Every row comes from one small tree of marks. The marks that hang from a mark follow it in brackets, in the order of their numbers. Every link used is in the known rows. Which tree was each row made from?
Known rows:
J555(J811(J166(J150))): 0.10	1.21	-0.45	-0.02	-2.29	-0.31	-0.95	-1.58	-2.45	2.22	1.07	0.21	0.00	-0.03	0.11	1.42	-0.57	-0.78	1.07	-0.79
J811(J555(J150(J332(J638)))): -1.54	-2.45	0.72	-0.47	1.83	0.60	-0.50	0.16	3.74	-1.67	-0.56	1.78	-0.89	-0.39	-0.88	-0.11	-0.55	-0.25	-1.89	0.43
J555(J638): -0.75	0.96	0.97	-0.83	0.29	0.39	-0.25	0.01	4.21	-0.89	2.04	-1.95	-0.07	-0.23	-2.04	-0.91	1.99	0.08	1.87	-0.53
J811(J555(J150 J638)): -4.43	0.14	1.21	-1.47	-0.04	-0.28	0.22	0.95	2.48	-0.97	-0.13	-2.05	-3.06	0.24	-1.48	-0.18	-1.79	-0.81	1.89	0.31
J332(J150): 1.41	0.48	1.04	0.81	-0.04	0.43	-0.81	-1.46	-0.72	-0.04	0.78	-1.05	-0.42	-0.45	-3.08	-0.68	3.59	-0.10	0.56	-2.88
J811(J166(J150 J638) J555): -0.62	-0.57	2.42	0.71	-1.14	-1.09	-1.20	1.35	-0.35	3.07	-2.45	3.19	0.20	0.16	0.50	1.82	0.75	-2.00	2.86	2.51
J166(J638 J811): 0.67	-0.57	0.20	1.20	-1.05	-0.44	1.13	2.49	1.28	-0.42	1.42	2.11	1.87	0.07	0.63	0.05	2.38	-0.33	1.86	4.43
J811(J166(J150)): 0.99	1.24	1.89	0.40	-1.64	-0.11	-1.59	-2.11	-1.12	3.36	-0.32	0.95	1.10	-0.40	-1.46	0.80	1.34	-0.83	1.65	-0.76
J150(J166(J811) J332): 2.99	0.11	-0.86	-0.46	1.90	1.70	0.89	-2.68	-0.46	0.36	1.41	3.29	3.61	-0.32	2.54	0.24	1.91	0.95	-1.65	-0.66
J811(J166): 1.19	0.61	1.84	-0.22	2.52	0.45	-1.33	-3.28	0.66	-0.38	-0.11	-0.16	1.27	-0.45	-1.59	0.94	2.14	-0.63	0.78	-1.08
J555(J150 J811): -2.60	0.66	-1.15	-0.73	-1.73	-0.06	0.16	-0.78	0.08	-3.35	2.17	-2.20	-1.63	0.14	-1.34	-0.35	-1.81	0.09	0.38	0.94
J555(J150(J166)): -0.17	-0.54	0.87	-1.07	0.23	0.67	-0.68	-2.02	-0.65	-1.87	0.08	-1.34	0.65	-0.13	-1.26	-0.97	1.07	0.54	1.02	-2.24
J555(J638(J166)): -0.97	2.79	0.64	-0.15	1.44	-0.16	0.09	0.60	2.63	0.07	-1.45	-3.74	-0.57	0.27	-1.59	-0.42	0.56	0.85	1.06	-1.84
J811(J555(J150)): -3.72	0.15	1.65	-0.50	0.52	0.06	-0.08	-1.63	1.31	-1.80	-1.68	-0.99	-1.70	-0.10	-1.86	0.21	-1.07	-0.68	0.93	1.05
J166(J150(J332) J638(J555) J811): 2.34	0.99	-0.76	2.25	-4.45	-0.37	2.38	3.16	-0.49	2.89	0.65	3.12	2.65	-0.06	2.18	-0.02	-0.12	0.67	0.03	7.85
J555(J150(J332) J638(J166) J811): -2.46	3.05	-2.57	-1.30	-0.56	-0.26	0.76	1.22	0.35	-1.53	1.06	-2.52	-2.28	0.77	1.02	-0.40	-4.72	1.36	-1.55	-0.12
J332(J150 J638 J811(J166)): 4.42	-5.83	0.69	1.40	2.46	-0.53	-2.91	0.79	-2.22	1.40	0.47	0.24	-0.84	-0.72	-1.13	-1.44	3.76	-1.67	-1.81	-7.87
J555(J150(J166) J811): -1.14	-0.40	-1.48	-1.66	-0.45	0.44	0.01	-1.36	-1.94	-3.03	1.34	-1.99	-0.54	0.27	0.31	-0.40	-0.74	0.58	0.46	-2.11
J555(J638 J811(J166(J150(J332)))): 0.59	1.93	-1.47	-1.18	-2.29	0.01	-0.71	0.16	-0.51	3.04	3.57	1.74	-0.16	0.21	1.86	0.81	-2.17	-0.31	-0.08	-0.63
J332(J811): 1.23	-1.59	0.93	0.50	1.41	0.68	-1.68	-1.91	2.22	-1.71	0.74	-0.16	1.01	-0.57	-1.23	-2.36	2.55	-0.51	-0.89	-2.17
J555(J150 J638(J166) J811): -3.79	2.40	-1.99	-1.05	-1.29	-1.12	0.90	2.17	-0.32	-1.44	0.12	-5.24	-3.45	0.88	-0.41	-0.29	-4.08	0.83	0.62	-1.09
J638(J166(J811) J555): 0.66	2.54	-0.73	1.90	1.41	-0.48	3.26	-0.15	-1.68	0.63	-4.34	-3.93	0.58	0.11	0.34	0.95	-0.54	1.46	-0.85	2.73

Write each row's tree:
1.90	-4.45	1.45	1.29	2.35	-1.26	-2.29	1.51	-3.29	0.86	-1.86	2.40	-1.58	0.06	1.04	-0.10	2.04	-2.74	-0.03	-2.67
J332(J150 J811(J166(J638) J555))
0.76	-3.06	0.93	-0.11	2.76	-0.73	-1.93	0.50	-2.58	2.26	-0.65	-0.40	-3.19	0.01	0.46	-0.47	0.66	-2.53	-0.24	-6.74
J332(J150 J811(J166 J555(J638)))
1.37	2.01	-0.48	1.08	-3.46	0.70	0.81	-0.86	-0.27	3.92	1.89	4.44	2.64	-0.27	1.17	0.12	0.13	0.34	-0.80	2.56
J166(J150(J332) J811)
-2.04	1.79	0.14	0.96	2.93	-0.35	2.00	-0.95	-0.56	1.39	-4.87	-0.53	-0.39	0.34	1.09	2.07	-0.86	-0.04	-0.36	0.72
J638(J166(J811(J555)))
-3.89	1.46	-0.05	0.72	0.86	-0.99	2.08	0.27	-2.34	1.07	-4.76	-1.38	-2.22	0.72	0.77	1.47	-3.52	-0.04	-0.26	1.05
J638(J166(J811(J555(J150))))
2.23	-0.42	1.55	0.95	1.48	-0.63	0.29	0.62	0.23	-1.42	-1.30	-1.22	1.36	-0.27	-0.64	0.82	1.87	-0.27	1.61	4.46
J811(J166(J638(J555)))
-0.43	-2.86	1.08	-0.70	3.36	0.23	-1.20	-0.67	1.36	-0.38	-1.05	2.44	-0.92	-0.30	-0.09	1.29	-1.39	-1.10	-1.90	-0.76
J811(J166 J555(J150(J332(J638))))
3.35	-2.55	-0.51	1.07	-0.91	-0.47	0.70	2.71	-4.33	1.56	0.92	1.96	1.32	0.19	1.55	-0.20	4.11	-0.19	1.63	-1.46
J332(J150(J166(J638 J811)))
1.00	-2.95	-2.44	-1.45	0.75	0.94	-0.38	0.28	0.50	-2.90	2.71	0.63	0.43	-0.08	1.26	-0.73	-0.39	0.95	-2.32	-2.79
J555(J150(J166 J332(J638)) J811)
1.95	-3.11	-0.03	-0.99	1.48	1.30	-1.04	-0.43	1.73	-1.64	1.29	1.45	1.59	-0.44	-0.30	-1.28	1.49	0.93	-1.70	-3.12
J555(J150(J166 J332(J638)))
-0.36	-1.74	-2.00	-0.69	-0.50	0.50	-0.15	0.83	2.34	-3.11	3.42	0.46	-0.68	-0.22	-0.29	-0.75	-1.34	0.55	-2.42	0.15
J555(J150(J332(J638)) J811)
-0.75	3.99	-2.27	-0.39	-2.71	-0.24	0.41	1.44	0.33	2.69	0.67	-0.64	-0.59	0.58	1.70	0.03	-2.90	1.24	-0.76	-0.65
J555(J638(J166(J150(J332))) J811)
0.56	-1.84	0.34	-0.18	0.25	0.79	-0.91	0.36	3.58	-2.07	2.01	1.10	0.42	-0.54	-1.91	-1.33	0.56	0.58	-1.86	0.03
J555(J150(J332(J638)))
2.08	-2.00	-0.21	0.31	0.17	-0.09	0.92	1.88	-0.54	-0.22	0.63	2.32	2.95	0.17	2.14	0.07	3.24	0.10	1.98	1.45
J150(J166(J638 J811))
-3.40	0.72	-1.59	-1.69	-2.30	-0.43	0.52	1.70	1.15	-2.45	3.61	-3.49	-2.78	0.37	-0.94	-0.95	-2.48	0.10	1.52	-0.23
J555(J150 J638 J811)
1.74	0.44	-0.19	-0.72	1.02	1.22	0.85	-2.60	-0.77	-2.31	-0.88	-1.22	1.62	-0.38	0.11	-0.92	-0.59	1.70	-1.71	1.01
J638(J555(J150(J166 J332)))
0.31	3.67	0.73	1.90	-1.76	-0.53	1.19	-0.34	-0.95	2.72	-5.13	-4.08	0.50	-0.12	-1.62	0.22	-0.25	1.45	0.33	1.44
J638(J166(J150) J555)
1.37	1.39	-1.80	1.08	-4.18	-0.32	1.30	2.51	0.39	0.06	1.36	1.04	1.45	0.01	1.64	-0.07	-0.82	0.78	-0.23	6.92
J166(J150(J332) J638(J555(J811)))
1.52	-1.05	0.31	-0.86	-0.30	0.62	-0.89	0.64	0.41	-2.52	1.49	2.78	2.13	0.10	0.80	-1.20	0.79	0.70	0.19	1.83
J555(J150(J166(J638) J332))
-2.23	2.48	0.26	1.59	-1.27	-0.80	1.73	0.40	-2.21	5.28	-5.34	0.55	-0.49	0.47	1.38	1.94	-1.63	-0.17	0.48	0.79
J638(J166(J150 J811(J555)))
-1.37	0.48	1.34	-1.03	2.86	0.56	-0.95	-3.43	-0.22	-0.80	-1.24	2.41	-0.73	-0.14	0.13	1.59	-2.45	-1.00	-1.29	0.87
J811(J166 J555(J150(J332)))
